Each row was made from one path, in order. Every step used is in the known rows, and no mark comes twice. Write each row's path.
Known rows
D, N, M, Z: [ -8 -14  19  -3 -11  29  26  -7  11 -11  -8  -3   5   6   3  -7  19 -13
   9  -6   5   1  -3  27  -6  -9  21  26 -23   2  -2  25 -24  11   7  13
 -12   2  -3  13  14]
D, Z, A, N: [  5   9  10 -19  -7  32  30  -6 -12  14  10   3  -6   0  -2  -3  11 -22
  16 -32   9   0  -2  21   1   2  15  12  -5  29  -7  12 -27 -15  10  15
 -13  -9   8  23  14]
R, N, B, Z: [  3  -8   9 -23 -13  25  10   1  -1  15   8  17  -2  -6   3  21  16   0
  19 -18   8  -9   5  17   4 -13   1  14  -8  -6  16  23 -14 -11  16  12
   5  -5  -4   7  29]
D, Z, T: [  4  -3  24 -22   6  22  19  -6 -34   3  16   7   5  -7   1   1  -3 -13
   5  -3  15   3  -2  22  -6 -15   9  -7   0  15  18  12 -13 -10  -3  10
  -2  -3 -16  25  -2]
S, Z, R, N: [-19  -4  13 -31 -20  19  32   6 -10   0   1  19   5  -1  11   2   7  -4
   7 -12   2   4  -5  24  -7 -14  13  22 -10  -8  11  12 -24 -23   4  27
  12 -14  -5   8  18]
B, Z: [  3  10  18 -21  -3  21  18   9 -11   4   7  14  -6  -2  -2   7   0  -9
  15  -7  15   8  -2  25 -10 -14  -1   0  -1   2   5  15 -11 -13   1   9
   1 -17  -4  15  14]
X, N, M: [ 10   9   8   2  -8  28  22  -9  12  -9  -1  -4  -1  11  15   0  14  -4
   4 -24   6  -1   9  20  -3  -8  18  19 -19 -10 -14  14 -19  -3   3  23
  -8  -4  -3  16  14]
C, Z, R: [ -2   2  27 -24 -13  19  17   8 -13  12   0  16  -4  10   2  -3  -3 -19
  16  -6   6  16  -8  26   3 -12  17  10  -3  -5  16  23 -19 -20  -4  18
   3 -21   4  11  13]
Z, A, N, R: [ -4   9   7 -17 -11  19  22  -7  11  27   6   3 -13   7  15   4  14 -27
  21 -46  -2   0  -1  21   4  10  18  34  -6   7  -2   9 -27 -16   2  16
 -16  -6   5  15  22]
D, Z, R, N: [-10   5  23 -17  -7  19  30   4 -20   2  13  12  -1  -4   0   4   9 -14
   6  -2  13  -7   0  31  -3 -18   5   5  -5   8  18  17 -20 -14   2  16
   1  -8  -7  11  16]
Y, R, N, A: [-11  -1  19 -18  -5   4  23   1   2  14  12  -8  -2 -12  22  24   9 -14
  10 -28   9 -11   3  22  -7   9   4  15  -6  -8   9  16 -27 -17  -2   7
   9   4 -14   5  10]
D, N, B: [  6 -10   6 -16 -12  24   7 -11  10  14 -10   3  -9  -1  11  10  17  -9
  20  -8   7   2  -5  17  22 -10   8  13  -9  -3   2  29  -5   2  11   2
   2   6  -6   8  29]
S, N: [  9  10  13 -24 -18  14  14  -1   5  -4   2   2  -3   3  29   6   7 -18
  12 -20  16  -4 -11  10   9  -9   6   4  -9   0  -5   9 -16  -8  -3  15
   7 -19   2  23  22]
J, D, N: [  4  -2   1 -14  -8   6  11   2   0  -6 -10  -3 -12  -6  16   8   1  -6
  16   3  24   6   4  24   3  -8   4   3   2   4  -7  20   9  -2  12  -9
  -2  -1 -11  25  23]
A, Z, M: [ -2   2  24  -7  -2  30  20  -6 -15  10   8   0 -10  -3   6  -8  15  -1
  11 -28   7  -1  -2  28   2 -19  11   5 -12  -5  13   8 -30 -13   0  25
   6 -13   0  19  19]
D, N, M: [ -2  -5  11  -7   0  27  22 -13  13  -9  -5 -10  -5  -2  14  -5  14  -6
   7  -7   2  -1   3  24   4  -9  17  18 -19  -4  -4  20 -17   8   8   8
  -5   8  -9   8  12]
X, N: [ 13  18   6 -10 -17  16  13  -2   5  -5  -1   0  -4  13  14   9   7 -10
   8 -25  14   1   5  14   3 -11   7  13  -9  -6 -19  15  -7 -10  -3  18
  -5 -16   0  22  21]
X, N, B, Z, R, Y: [ -5   7  12  -8 -25  12  15  -5  14  11   4  20   5  13  -4  21  14 -10
  11 -16  18  -4  -4  36   1 -15  11  11 -16  -3   4  23 -11 -24   1  17
  -2 -23   4  17  40]
X, N, M, Z: [  4   0  16   5 -18  28  26  -2  10 -11  -4   3  10  19   4  -1  18 -11
   5 -23  10   1   2  23 -13  -9  22  27 -24  -5 -12  19 -26   0   1  28
 -14 -11   2  22  15]
J, D, Z: [  8   2   8 -15   0  18  21  15 -29   0   1  12  -6  -5   4   4  -2  -7
  16   9  25   7   1  30  -8 -10  -3 -16  10  18   5  19  -4 -11  12  -5
   0  -3 -19  30  13]
E, Z, T, N, S: [ -3  -8  26 -17  -6  16  11 -17 -17  19   6  -3  -2  10  13   6   5  -5
  16 -24  16  12  -3  10  -7  -9  22  11  -3  -1  11  15 -22 -15 -19   6
  -5 -17  10  17  24]
C, Z, T, N, D: [  9 -17  22 -16  -6  17   7  -9  -5  19   3   3  12   2  12   6   2 -13
  14 -22  11  12   2  14   2  -7  27   5  -3 -13  37  25 -15 -17   2   9
  -2  -5  -3  40  21]
D, N, S: [  1   2  10 -22  -1  27   1 -10   9   7  -1  -5 -15   5  13  -1  13 -10
  12 -10   9  -5 -11  21   4  -9   4  29  -2  -1 -17  23 -12   3 -10   2
   8  -8   3   9  27]
R, N, T, Z, A: [ -3 -15   3 -28 -13  28  32 -21  -3  13  21 -13   5  -3  15  17  18   3
   5 -45   3  -4  23   3  -1   7  17  27   5   8  -2  17 -23  -6   1  27
  -2 -17   7  17  16]
R, Z, X, N: [ -1  11  33 -12 -19  23  29   4   3 -11  -7   6  -6   6  -3   7   6 -13
  11 -24  13   6   5  13  -2 -11  14   4 -18   4 -15  18 -33  -9  -4  29
  -9 -19   1  27  34]
C, V: [ -3  13  -5 -21 -11  31  19   5  -3  13   0   5 -23  -3  10   2  12 -14
  20 -13  16  15   1  16   7  -7   1  -8  13  -5  -2   8 -27 -15  -5   1
   2  -3  -9  11   3]
E, Z: [  3   1  18 -18 -15  19  18   7 -23   9  -1   8  -3  10   5  10   1  -2
  20 -12   5  21  -1  17  -3  -9   9  -1  -5   8   0  12 -21 -13  -4   7
  -3 -14   4   9  16]
E, Z, A: [  2  -1  15 -20 -17  23  31  -2 -14  14  -3   3  -6  11   2   7   6  -6
  19 -27   6  20   3  15  -5   7  21   9  -6  18  -8  12 -24 -18   1  15
 -14 -21  17  13  20]
D, N, A, Z: [ -8 -19  26 -18  -7  14  24  -2  12  14  -4  -8   2  -7   9   5  28  -7
  13 -32   5  -3  -2  26  13  -6  16  14 -14  11  -5  19 -23   1   0   1
  -6  -4  -4  15  24]
Z, X, N: [  3  12  23  -5 -18  11  19  -3   7 -10  -1   0 -18   8  10   5   6  -5
   7 -25  13   6   3   8  -1 -13  13   9 -13  -9 -11  13 -21  -4 -11  22
   4 -25   8  27  28]
B, Z, T, N: [ -3   2  25 -16  -2   8  20 -12  -7   5  10   2   0  -7   7   8  -1 -12
  10 -17  25   4   6  17  -8 -15  15   0  -6  -5  23  15  -6 -17  -5   9
 -10 -16  -4  27  16]
E, Z, A, N: [  1   1  10 -18 -20  21  27  -5 -10  19   2   0  -7   9   3   9   8 -11
  23 -43   3  17   0  13   0   7  26  19  -9  21 -12   6 -27 -19   5  14
 -16 -19  26  12  22]
T, Z, X, N: [ -5   4  26  -5 -18  22  20  -5 -10  -1   4  -1 -11  14   0  -3   7   0
  12 -29  15  13   8  10  -9 -17  17   8  -9   1 -15  20 -27  -8 -15  23
  -6 -32  13  23  28]
Z, R, N, B: [ -4  -5  13 -18  -8  13  17  -8  -1  19   8  12 -11  -5  12  19  17  -6
  18 -18   6  -4  -6  16  14 -15   9  19  -4 -14  23  21 -14 -15   5  20
  11  -4  -5  -3  25]
M, Z, X: [ -6  -6  33 -12 -14  15  24   6  -9  -4   1  11 -10   8  -3   2   6 -12
  17 -17  10  12 -15   9 -13 -12  11   9  -6  -1   8  18 -34   2 -12  23
   6 -25   3  23  18]
B, Z, E: [ -6   2  17 -19   0  16  10   3 -20   3   9  14 -14 -10   0   8 -11 -12
  14  -4  20  15   6  21  -4 -10   9  -5 -10  -3   4  13 -18 -11   1  13
  -6 -12   0  22   9]
Y, R, Z, A, N, M: [-14   7  21  -8  -3  31  44 -10   6  18  -4  -7  -2  -8  -2   3   6 -29
  16 -36   5  -1   1  27 -11  22  26  16 -16   6  -3  14 -44 -24  15  24
 -17   8  -3   9  16]

Write each row's path
[ -5 -18   9 -21   1  25  17 -18 -27  18  19  -7  -4  -7  15  13   0   1
   9 -22  11  20  16   5   6  -2  18   3   6   0   0  16 -24   2  -9  19
   3  -9  -2  23   1]  N, T, Z, E
[  2   4  24  -7 -14  29  15   0 -27   3  10   4  -7  10  13   2   4   2
  12 -10  12  17   2  29  -5 -18  14  10 -15   4   5  10 -26 -16  -6  16
   4 -14  13  11  12]  E, Z, M
[-18  -6  20  -3 -11  18  31  -2   1   1   2  -3   5  -1   6   7   8 -16
   7 -14   6 -10   2  26 -25   7  13  21 -18 -17  17  18 -35  -9   7  19
  -1   4 -12   8  11]  Y, R, N, M, Z
[ -3  -4   8 -11  -1  39  32 -20  -7  19  13 -10  -6   4   1  -9  17  -6
  21 -52   1   8   4  13  -6   2  31  26  -8  17 -14  15 -36 -14   7  26
 -20 -11  17   7  10]  T, Z, A, N, M
[  7  -6  12 -20  -8  33  21  -5   2  30  -1  19 -10  -2  -6  11  16 -10
  23 -23  13   7  -2  20   5   1  12  10  -3   6   8  26 -16 -18  14  14
  -3 -14   5  11  27]  N, B, Z, A
[  1  10  30  -4 -18  23  27   5 -10 -10   1  10  -7   8  -3  -3   7 -11
   3  -9  17   3   6  23  -7 -16  11  -2 -13  10  -5  17 -27  -4  -6  16
  -2 -21   3  33  25]  D, Z, X, N
[-14   7  25 -20  -9  10  25   7  -6   3  12  15  -6  -7  -2  12   6  -9
   7  -9  18  -2   2  31  -9 -19   6  13  -7  -6  18  14 -12 -20   1  16
   1 -21   3   5  22]  B, Z, R, N
[  3 -11  10 -22  -3  29  24 -13 -19  19  16  -6   4   0  14  12   9   2
   9 -26   6  13  10   8   1  -4   8   7  13   4   1  19 -18  -2 -10  17
   9 -15  -6  16   4]  N, T, Z
[-10 -20  26 -20   7  13  20  -1 -12  23   9   0  -7 -15  10  11  15  -5
  19 -41   5   9  -1  16  10  -2  21   0 -12   5   3  11 -40  -6  -5  15
  -3  -3  -5  19  10]  N, A, Z, E
[ -5   3   6 -27 -12  37  27 -16  12  19  -7   2  -8  15  17 -10  19 -12
  19 -36   8   2 -10  11  -7   5  19  30  -3  -3 -11  23 -33 -20  -8  22
   2 -21  10  22  36]  T, N, S, Z, A
[  9  -3  10   5  -8  25   8   4 -11   9   3  10   4   1   2  12   8 -10
   3 -10  21   8  12  30   2  -8  15   1 -12  -2   2  18 -17  -8   8  10
  -5   2  -2  45  26]  X, N, D, Z, E
[  3  -5  23  -2   9  25  22  11 -20  24   8  17   1  -6  -3   8  14 -10
   9   3  13  11 -11  40  -1 -15   4  -4   6   1  32  20 -16 -15   4   5
  13   2 -13  23  21]  N, D, Z, R
[ -5   8  12 -16  -9  41  15 -15   1  10   3   2 -10  13  26 -16  18  -6
  14 -22  12   0 -11  23  -8 -16  13  30 -11 -14  -1  21 -35 -18 -13  23
  16 -16   7  20  29]  T, N, S, Z, M
[  8  -8   8 -12  -1  28  15   8 -12  10  14   9   8  -8   4  18  17  -2
   8 -12   5  -9   4  26  -4 -11  -1   5  -1   1  22  18 -20  -7  15   7
   8   8 -14  27  25]  R, N, D, Z
[  8 -14  -2 -12 -10  13   6  -1   3  10 -15   5 -12  -6  13  14  10  -3
  24   3  22   7   1  23  14  -8   5   3   2   1   3  29   8  -2  20 -11
   1   7 -13  20  31]  J, D, N, B
[  0   0  30  -7 -20  15  28   1   8  -3   6   7  -6   1   3  12   8  -2
  -3 -19  20   7  17  20 -10 -10  12   9  -9  -5   0  13 -17  -3 -10  17
   8 -33  11  32  28]  B, Z, X, N, T
[ 11   3   6  -1   2  16  15  -9   9  19   0  -4  -5   1  20  15  17  -7
  21 -25  12   7  -3  12   8  -7   7   1   2 -18  22  22 -13 -11   3   6
   4   3 -12  31  34]  T, N, D
[  7  -9  13 -15   0  12  11 -30  -2  22   5  -3  -5  -5  21  15  10  -9
  21 -28  16   4  -3  -1  15 -11  19   4  -3 -13  29  23  -8 -12  -1  12
  -2   1 -12  20  20]  Z, T, N, B
[  5  -8  18  -2 -16  13  31   7 -12  -6   0   5  -4  -3   8   9   5  -1
   0  -1  29   7  19  25  -8  -5   9  -7   4  11   1  17  -9  -1   1   2
   7 -17  -5  47  25]  J, D, Z, X, N, T
[  2 -13   8 -24  -6  33  35 -20 -10  24  15 -11   1   1  11   9  14  -1
   8 -40   7  13  14   7   1  10  19  16  13  14  -6  19 -22  -6  -6  24
  -1 -21   6  19   9]  N, T, Z, A
[  2   8  18 -30  -5  34  36  -4  -3   7  -3   3  -3   0  -3   7   8 -20
  19 -31   7   5  -1  14   1   7  15   9  -6  20 -14  18 -29 -19   8  30
 -18  -9  -3  17  20]  R, Z, A
[-10  -6  30   7  -8  22  39 -13  13  -5  -4  -4  -7  10   9  -8  19 -10
  17 -24   9   6  -4   9 -12 -10  25  13 -23 -13  15  23 -43   4  -5  23
  -8 -12   0  23  25]  T, N, M, Z, X
[ -4  -9  24 -13  -9   8  22 -14  -7   3   5  -2   8   6   9   7   6 -20
  14 -24  21   6  -8   6  -8 -11  21  12  -7  -3  21  19 -17  -7 -10  20
 -12 -14  -4  30  13]  M, Z, T, N
[  6 -16  20 -21   0  22   7  -7 -14  25   9  19  -2 -11   0  17   6  -5
  18 -12  16   7  -4  19   2 -15  10   2  -1  -3  28  21  -7 -14   6   8
   4  -6  -8  13  14]  N, B, Z, T
[  7 -15  12  -9  -1  13  17  -9 -22  16   0   8  -1  -9  10   9   5  -8
  19   0  33   6   5  21   2 -11  12 -15   6   9  30  27   1 -14  13  -7
  -6   5 -20  37  23]  J, D, Z, T, N, B
[  1  -1  27 -31   4  22  21  -7 -21   1   8   3   6 -10   2  11  -4 -15
  13 -19  11   5  -3  12  -1 -11  13   0  -3  10   8  13 -20 -15  -1  23
  -9   0 -17  18   7]  R, Z, T
[ -9  -5  12 -19   1  24   8 -10 -34  11  12   1 -13  -1   4   1  -8  -5
  21 -18  13  22   6   8   0 -11  17  -2  -4   2  -6  19 -26  -8  -7  19
 -10 -10   1  17   6]  T, Z, E
[  4  11  23  -9 -11  21   8  -5   9   0   3   2 -24  14  10   1  10  -5
   8 -28  12  -1  -6  10  -7 -13  11  23  -6 -11 -19  16 -28  -3 -23  20
  14 -30  15  22  34]  Z, X, N, S
[ -1  -6  18  -7  10  14  25 -31   1   1  10 -15  -2  -7  24   1   6  -6
   9 -26  11   1   5   6  -2 -10  28   8 -11 -14  24  14 -17  -7  -4  17
  -9   4 -14  20   5]  Z, T, N, M
[-20 -14  20 -32 -16  18  36   8  -4   6   8  15   9  -5  19   8  18  -3
   8 -23   1   4  -7  28  -5 -11  17  27 -12  -1   9  14 -32 -22  -1  23
  13 -11  -4   4  12]  S, Z, R, N, A
[ -2  -3   5 -38  -7  45  21  -4  -2  19   0  13  -8  11   8 -10  13  -7
  15 -29   0   5 -17  18 -14   6  14  34   3   6 -19  17 -34 -19  -7  25
  14 -22   9  13  21]  N, S, Z, A
[  1  -9   7  -9 -17  22  16 -17 -10   8  11  -8   3   6  16  13   5  -2
   0 -31  18  14  26   9   6  -3  23  14  -6  -4 -17  16 -17  -1 -10  24
  -7 -17   8  32  14]  X, N, T, Z, E
